Known rows, with every way that one mark hangs from another
zifek{rideb}: [ 0.01 -0.45 -0.04 -0.14 -0.02 -0.25  0.23  0.00  0.03  0.17 -0.07 -0.09
  0.05  0.53  0.05  0.07  0.06  0.15  0.14 -0.13  0.03]
nata{gizug{zeliz} zifek{nolu}}: [ 0.09 -0.44  0.01 -0.23  0.07  0.11  0.09 -0.10 -0.07 -0.11  0.10 -0.03
 -0.02  0.07 -0.02 -0.05 -0.09  0.14  0.00  0.26 -0.16]
gibas{nata{gizug{zeliz}} rafor}: [-0.02  0.04 -0.36 -0.40 -0.01  0.58 -0.05 -0.04  0.00 -0.04 -0.22 -0.01
 -0.07 -0.33  0.01 -0.41 -0.09 -0.04  0.08 -0.04 -0.09]
gibas{nata{gizug} nolu}: [ 0.15  0.12 -0.20  0.19 -0.07  0.46 -0.11 -0.15 -0.07 -0.10 -0.16 -0.10
 -0.22 -0.18 -0.07  0.08 -0.10  0.10  0.05  0.00  0.04]
rideb{zifek{nolu}}: [-0.16 -0.83  0.21 -0.32  0.12 -0.14  0.48 -0.03 -0.18  0.24  0.10 -0.01
 -0.04  0.56  0.05  0.16  0.01  0.12  0.34  0.17  0.01]
gizug{nata{zifek{rideb}} zeliz{rafor{gibas}}}: [-0.09  0.07  0.33 -0.10 -0.01 -0.47 -0.12  0.20  0.10  0.16  0.11  0.09
  0.31  0.18  0.35 -0.28  0.02 -0.19 -0.10  0.00  0.00]
gizug{nata{zifek}}: [-0.02 -0.32 -0.05  0.04 -0.02 -0.19  0.33  0.08  0.01  0.02  0.03 -0.08
  0.11  0.19  0.19  0.03 -0.05  0.04  0.19  0.03 -0.01]
nata{gizug{zeliz{rafor{gibas}}} zifek}: [ 0.26 -0.08 -0.19  0.01  0.19  0.03 -0.06  0.05  0.06  0.09  0.17  0.07
  0.02 -0.32 -0.04 -0.26 -0.13 -0.06 -0.07  0.00 -0.08]
zeliz{gizug{nata} rafor}: [-0.06  0.21 -0.20 -0.02  0.10  0.04 -0.21  0.11  0.02  0.28 -0.12 -0.23
 -0.05  0.02  0.23 -0.43  0.15  0.07  0.50 -0.37  0.09]
rafor{gibas{nolu}}: [ 0.00 -0.27  0.23 -0.04 -0.05 -0.03  0.09 -0.04 -0.03  0.05  0.10  0.00
 -0.17  0.08 -0.05  0.03 -0.04  0.02  0.25  0.17  0.09]
gizug{nata zeliz{rafor}}: [-0.11 -0.26  0.06 -0.35  0.02  0.10 -0.03  0.12  0.00  0.22 -0.16 -0.11
  0.04  0.22  0.47 -0.75  0.02 -0.02  0.52 -0.08 -0.06]
nata{zifek{rideb}}: [ 0.09 -0.32 -0.05  0.08 -0.01 -0.41  0.31  0.00  0.06  0.03  0.02 -0.01
  0.13  0.38 -0.07  0.33  0.01  0.12 -0.12 -0.04  0.02]
gibas{nata rafor}: [-0.17 -0.03 -0.26 -0.20 -0.10  0.31  0.22  0.00 -0.01  0.01 -0.28  0.02
 -0.10 -0.03 -0.08 -0.10  0.05 -0.02  0.15 -0.15  0.00]
rafor{gibas{nata{gizug{zeliz} zifek}}}: [ 0.03  0.01 -0.07 -0.14 -0.01  0.14  0.07  0.01  0.06 -0.05  0.20  0.07
  0.04 -0.39 -0.11 -0.02 -0.21 -0.10 -0.26  0.08 -0.04]
rafor{gibas{nata nolu}}: [-0.15 -0.01  0.22  0.01 -0.17  0.14  0.03 -0.06 -0.03 -0.01 -0.01  0.04
 -0.17 -0.05 -0.08  0.07 -0.03 -0.06  0.06  0.08  0.11]
rafor{gibas{nata{gizug zifek} nolu}}: [ 0.17  0.29 -0.05  0.34 -0.04  0.16 -0.08 -0.11 -0.02 -0.18  0.15  0.07
 -0.11 -0.43 -0.26  0.40 -0.17 -0.06 -0.32  0.13  0.07]
zifek{nolu rideb}: [-0.13 -0.50  0.27 -0.18 -0.04 -0.30  0.19 -0.02 -0.08  0.10 -0.05 -0.07
  0.04  0.72  0.05  0.18  0.15  0.18  0.11  0.01 -0.04]
zeliz{gizug{nata{zifek}} rafor{gibas}}: [-0.04  0.37 -0.03  0.14  0.12 -0.29 -0.22  0.16  0.10  0.19  0.18 -0.06
  0.06 -0.24  0.04 -0.11  0.09 -0.08  0.13 -0.24  0.11]
rafor{gibas{nata{gizug{zeliz} zifek} nolu}}: [ 0.09  0.25  0.13  0.04 -0.08  0.25 -0.19 -0.10  0.03 -0.21  0.16  0.09
 -0.07 -0.46 -0.13  0.03 -0.21 -0.11 -0.25  0.27  0.03]

Rows
[ 0.21  0.49 -0.34  0.34 -0.07  0.47 -0.15 -0.15 -0.02 -0.34 -0.20  0.05
 -0.15 -0.45 -0.24  0.31 -0.08 -0.02 -0.21  0.09  0.03]	gibas{nata{gizug zifek} nolu rafor}
[-0.07  0.06 -0.26  0.06 -0.10  0.19  0.26 -0.04  0.03 -0.13 -0.20  0.09
 -0.04 -0.15 -0.20  0.13  0.01 -0.04 -0.10 -0.09  0.01]	gibas{nata{zifek} rafor}
[ 0.11 -0.12  0.10 -0.08  0.17  0.00 -0.13  0.03 -0.04  0.03  0.21  0.09
 -0.02 -0.12 -0.04 -0.15 -0.03 -0.03 -0.09  0.13 -0.15]	nata{gizug{zeliz{rafor{gibas}}} zifek{nolu}}
[ 0.17 -0.37 -0.16  0.11  0.13  0.02  0.17 -0.09 -0.10 -0.09  0.10 -0.06
 -0.06  0.08 -0.16  0.33 -0.05  0.18 -0.04  0.13 -0.13]	nata{gizug zifek{nolu}}
[ 0.08  0.19 -0.35 -0.18 -0.02  0.43  0.02 -0.05  0.03 -0.20 -0.12  0.07
  0.01 -0.42 -0.10 -0.15 -0.13 -0.07 -0.17  0.03 -0.07]	gibas{nata{gizug{zeliz} zifek} rafor}
[ 0.17 -0.26 -0.02  0.15  0.08 -0.26  0.06 -0.07 -0.06 -0.07  0.08 -0.05
  0.09  0.35 -0.12  0.50  0.02  0.18 -0.30  0.07 -0.09]	nata{gizug zifek{nolu rideb}}
[ 0.00 -0.08  0.27 -0.18 -0.01  0.13 -0.18  0.00  0.00  0.11  0.00  0.05
 -0.17  0.01  0.14 -0.50  0.01 -0.07  0.31  0.13  0.03]	gizug{zeliz{rafor{gibas{nolu}}}}
[ 0.22  0.64 -0.21  0.35 -0.10  0.20 -0.26 -0.12  0.02 -0.31 -0.23  0.08
 -0.01 -0.22 -0.21  0.45 -0.01 -0.04 -0.46  0.03  0.06]	gibas{nata{gizug zifek{rideb}} nolu rafor}
[ 0.18 -0.18 -0.07 -0.01  0.17  0.15 -0.11 -0.06 -0.07 -0.04  0.00  0.00
 -0.06 -0.05  0.01 -0.19  0.00  0.10  0.03  0.08 -0.18]	nata{gizug{zeliz{rafor}} zifek{nolu}}
[-0.18 -0.21  0.20 -0.40  0.04 -0.06 -0.05  0.19  0.03  0.28  0.04 -0.01
  0.08  0.07  0.43 -0.70  0.01 -0.14  0.39 -0.03 -0.03]	gizug{nata zeliz{rafor{gibas}}}
[ 0.00  0.19 -0.26  0.15  0.01  0.33  0.02 -0.09 -0.10 -0.23 -0.12  0.06
 -0.07 -0.23 -0.25  0.32  0.02  0.03 -0.25  0.03 -0.12]	gibas{nata{gizug zifek{nolu}} rafor}
[-0.12  0.04  0.16  0.09 -0.12 -0.38  0.22  0.04  0.10  0.03  0.13  0.12
  0.16  0.14 -0.16  0.44 -0.01 -0.08 -0.44 -0.10  0.09]	rafor{gibas{nata{zifek{rideb}}}}
[ 0.03  0.48 -0.08  0.22  0.07 -0.40 -0.29  0.12  0.11  0.15 -0.05 -0.14
  0.18  0.16  0.15  0.01  0.19  0.02  0.00 -0.35  0.13]	zeliz{gizug{nata{zifek{rideb}}} rafor}
[-0.17 -0.22  0.33 -0.17  0.00 -0.06 -0.04  0.08 -0.08  0.02 -0.05  0.00
  0.08  0.28  0.36 -0.40  0.09 -0.02  0.25  0.15 -0.13]	gizug{nata{zifek{nolu}} zeliz{rafor}}
[ 0.02  0.10  0.05  0.29 -0.18  0.16  0.12 -0.13 -0.03 -0.21 -0.11  0.01
 -0.15 -0.01 -0.16  0.24 -0.04  0.04 -0.06  0.11  0.12]	gibas{nata{zifek} nolu}
[-0.17 -0.08  0.44 -0.11 -0.04 -0.36 -0.16  0.09 -0.03  0.04 -0.09  0.01
  0.24  0.52  0.41 -0.23  0.15 -0.03 -0.01  0.08 -0.09]	gizug{nata{zifek{nolu rideb}} zeliz{rafor}}
[ 0.04  0.40  0.13  0.47 -0.09  0.05 -0.11 -0.02  0.00 -0.09 -0.02  0.14
 -0.15 -0.23 -0.17  0.17  0.03 -0.12 -0.19 -0.03  0.11]	zeliz{rafor{gibas{nata{zifek} nolu}}}
[ 0.03  0.65  0.14  0.26  0.04 -0.15 -0.47  0.08  0.07  0.03  0.13 -0.05
 -0.05 -0.29  0.06 -0.04  0.10 -0.10  0.13 -0.05  0.19]	zeliz{gizug{nata{zifek}} rafor{gibas{nolu}}}
[ 0.06  0.09 -0.52 -0.05  0.03  0.50  0.07 -0.04 -0.02 -0.03 -0.24 -0.04
 -0.11 -0.29 -0.13 -0.02 -0.05  0.01  0.03 -0.19 -0.05]	gibas{nata{gizug} rafor}
[ 0.25 -0.38 -0.26 -0.17  0.10  0.13  0.16 -0.06  0.03 -0.03  0.10 -0.06
  0.01 -0.11 -0.01 -0.14 -0.19  0.11  0.04  0.12 -0.09]	nata{gizug{zeliz} zifek}
[-0.05  0.08 -0.12 -0.03  0.04 -0.21  0.01  0.06  0.07  0.06  0.08 -0.20
  0.06 -0.02  0.07  0.00  0.05  0.07  0.26 -0.10  0.10]	zeliz{gizug{nata{zifek}}}
[-0.12  0.38  0.20  0.14  0.05 -0.43 -0.37  0.08  0.01  0.09 -0.02 -0.11
  0.15  0.34  0.14  0.11  0.29  0.06 -0.03 -0.20  0.05]	zeliz{gizug{nata{zifek{nolu rideb}}} rafor}
[ 0.00 -0.17  0.09  0.03 -0.06 -0.45  0.19  0.10  0.05  0.03  0.01 -0.07
  0.27  0.40  0.21  0.20  0.02  0.02 -0.03 -0.03  0.02]	gizug{nata{zifek{rideb}}}
[-0.23  0.45  0.11  0.14  0.04 -0.06 -0.26 -0.02 -0.01  0.05  0.10  0.05
 -0.11 -0.17 -0.27  0.16  0.21 -0.04 -0.17 -0.21  0.09]	zeliz{gizug rafor{gibas{nata{zifek{nolu}}}}}
[-0.28 -0.02  0.36 -0.12 -0.07  0.00 -0.04  0.01 -0.05  0.00  0.06  0.18
 -0.01 -0.01 -0.02 -0.17  0.07 -0.13 -0.15  0.06 -0.06]	gizug{zeliz{rafor{gibas{nata{zifek{nolu}}}}}}
[-0.13 -0.11  0.02  0.08 -0.08 -0.11  0.31  0.04  0.04  0.01  0.17  0.10
  0.00 -0.10 -0.21  0.26 -0.07 -0.07 -0.19 -0.05  0.05]	rafor{gibas{nata{zifek}}}
